Each row comes from the steps of one path. Every step used is in the known rows, and no mark comes twice. Write the path behind each row, first mark first.
In the rows, 128 means zero.
Known rows
kime siza nebo lefe: [146 193 111 138 130 154 122 118 167 157 124 142 122 133 139  97 123  97
 142 135 150 108 109 123]
kime nebo meze pulu: [128  63 112 124 107  99  64 121 191 127 109 166 120 123  99 118 117 108
 162  92 121 119 134 126]
lefe meze pulu siza kime nebo: [139 126 137  87  71 112  97 152 195 143 132 139 115 131 130 102 113  99
  63  76 173 129 124 104]
kime siza nebo pulu meze lefe: [144 165 107 124 115 147  94 107 198 159 136 142 111 120 126 101 120  86
 104  94 128 143 108 114]
kime nebo meze lefe: [140  75 123 135 118 109  65 108 199 134 104 168 104 121 106 111 116  85
 119  95  88 110 111 131]
lefe meze nebo: [126 102 140 113  93 113 105 134 182 142 132 125 131 138 126 124 129  92
 152 113 163 157 122 134]
kime meze: [119  97 116 116 130 120 136 141 143 147 122 173 138 117 137 121 130  93
 131  82 118 153 119 120]
kime meze lefe nebo: [132 117 113 115 109 130 122 127 172 151 131 188 119 120 133 110 122  67
 138  56 121 148  99 125]
nebo meze pulu siza kime: [125 131 114  95  99 129  68 157 178 123 132 140  74 124 148 106 118 108
 142  96 148 106 127  98]
nebo siza kime meze pulu: [131 141  94 112 119 141  96 156 161 145 145 147  88 146 142  90 119  85
 109  72 149  94  94  93]
meze lefe nebo kime: [152 175 115 127  97 141 121 101 172 130 129 140  87 143 123 108 109  81
 118 102 101 145  98 122]
kime meze nebo pulu siza: [127 103 116  92 111 123 104 106 188 151 110 167 107 114 121 116 123  64
 172  82 109 183 131 121]
meze pulu siza kime nebo lefe: [151 159 121  92 100 140  92 131 183 130 132 136  86 125 115  97 102 114
 100  94 163 102 135 101]
lefe meze nebo kime siza: [136 142 127 111  91 122 119 130 188 143 116 124 113 146 133 109 122  73
 113 117 135 183 109 118]
pulu meze nebo: [124  79 131 116 134 115  88 143 184 129 132 103 134 127  85 132 118 111
 181 111 151 153 140 128]
kime meze nebo siza: [121 100 109 116 130 125  94 143 174 153 116 167 119 133 121 112 127  65
 177  84 133 152 110 127]
pulu meze lefe nebo kime siza: [146 149 117 118 112 135 117 136 195 141 135 128 110 132 114 106 111  90
  93  88 107 162 100 108]
meze pulu nebo lefe: [131 114 108  98 101 139 121 122 161 124 166 150 122 130  84 122 110 131
 141 102 160 151 143 115]
kime siza pulu: [140 176 104 108 114 155 128 152 126 120 136 133 133 124 142 115 126 103
 107 105 161 110 117 107]
siza nebo kime: [143 173 112 140 124 121 109 108 166 140 108 114 109 155 112 113 110  88
 162 134 126 129 125 119]
kime siza pulu meze lefe nebo: [147 168 103 102 101 154 114 157 167 127 147 133 132 126 128 110 118  86
 117  78 163 118 105 104]
meze lefe: [139 143 130 127 121 151 106 124 155 132 149 146  99 120 135 119 122 112
  66  97 118 131 105 128]
meze nebo siza pulu: [136 143 108 113 113 143  71 142 166 123 137 115 110 153 109 120 121  84
 200 115 169 109 120 125]
meze nebo: [129 112 127 123 127 127  89 118 157 123 117 113 115 132  96 128 121 100
 202 131 158 135 142 144]
pulu nebo kime: [140 122 114 109 121 114 148 106 138 119 112 117 114 151  65 122 103  88
 104 137  94 167 136 116]

Write each row's path
[140 169 105  98  84 115 137 125 172 139 101 154 109 146 123 106 109  74
 174  92 119 173 121 107] : lefe nebo kime meze pulu siza
[140 128 114 126 109 128  79  90 214 155 149 130 110 128 110 117 115  95
 154  90 121 141 122 118] : siza nebo pulu meze lefe
[147 157 109  93  82 118 131  83 180 146 107 141  95 134 127 101 112  64
 195  96 112 129 120 109] : lefe nebo pulu siza kime meze
[143 161 131  89 126 131 121 148 151 141 103 129  88 124 139  97 112  73
  82  98 136  99 122  99] : pulu siza kime meze
[137 168 104 115 110 149 105 158 139 127 152 131 121 154 144 119 129 108
 126 108 140  95  98 104] : nebo siza pulu
[147 131  94  83  97 139 128 132 157 110 146 145 112 140  89 122 100  54
 101  69 123 145 119  95] : siza pulu nebo kime meze lefe
[147 161 106  91  93 153 146 142 156 131 149 143 137 135 123 109 119  81
  95 105 158 127 109 102] : kime siza pulu nebo lefe meze
[149 182 140  97 124 136 116 141 143 129 106 100  82 131 133 101 110  96
  80 129 143  84 128 105] : pulu siza kime
[138 113 128 118 114 127 105 138 190 138 149 129 126 128 107 120 116 106
 129  85 129 141 111 121] : pulu meze lefe nebo
[133  65 122 134 122  95  79 111 182 132  91 157 122 127 102 118 120  96
 159 115  94 107 125 131] : kime nebo meze
[129 149 140  93  71 119  97 162 192 154 145 144 131 135 145 115 124 110
  92  88 187 153 127 112] : lefe meze pulu siza nebo
[145 167 121 101  80 119 132  79 170 142 110 135 110 136 125 117 120  96
 194 126 104 147 128 123] : lefe nebo pulu siza
[134 104 112  95 111 132  86 157 172 107 155 102 139 132  97 137 114 100
 194  88 178 120 140 109] : siza pulu meze nebo
[128  96 116 109 109 123 120  92 180 140 149 128 120 118 122 129 126 128
 131 101  79 177 128 106] : nebo pulu meze
[137 154 104 133 125 115 113 117 176 151 104 143 114 148 119 109 111  65
 163 105 120 144 119 114] : siza nebo kime meze
[138 147 106 117 120 138 137 120 167 140 121 165  88 131 141 106 112  70
  62  78  65 186  96 101] : nebo kime meze lefe
[139 117 108  89 103 132 124 137 129 101 148 120 140 139  80 136 110  92
 151 104 164 107 141 112] : siza pulu nebo
[126  96 125 120 135 122  77 154 191 141 135 107 126 142  95 122 122 106
 168 112 142 146 122 122] : pulu meze nebo siza
[134 140 126 111  85 146 137 127 188 150 176 159 122 133 162 113 127 134
 116 104 141 155 106 107] : nebo lefe meze pulu
[133 124 132 112  89 114 115 124 189 139 123 119 112 149 127 118 120  80
 133 119 132 181 116 121] : lefe meze nebo kime
[140 161 129  96  99 134 127  86 162 142 121 136  97 118 142 120 124 115
  99 124  76 166 130 111] : nebo pulu siza
[142 178 138 112 115 131  69 141 196 152 106 140  88 132 140 107 118  79
 120 119 132 106 118 123] : pulu siza nebo meze lefe
[130 132 119 127 127 134  77 131 166 136 122 119 106 150 108 117 125  95
 185 131 148 127 117 137] : meze nebo siza
[137 107 103 103 129 122 119 135 151 138 127 135 105 152  78 101 108  61
 110 101 132 103 112 107] : pulu nebo siza kime meze
[133 105 133 119 130 136 102 149 182 137 157 128 121 118 117 124 120 121
  72  83 117 149 112 116] : pulu meze lefe
[123 115 102 117  81 111  92 129 175 126 129 153 115 139 127 120 122 106
 252 103 154 121 125 124] : lefe nebo meze pulu
[160 123 116 128 129 129 110  90 174 128 115 118  90 136 101  92 100  87
 135 116 127  56 117 110] : siza kime nebo lefe
[139 140 112 123 129 138  70 127 170 130 124 100  80 154 105 102 114  76
 185 125 164  89 113 124] : meze nebo siza kime
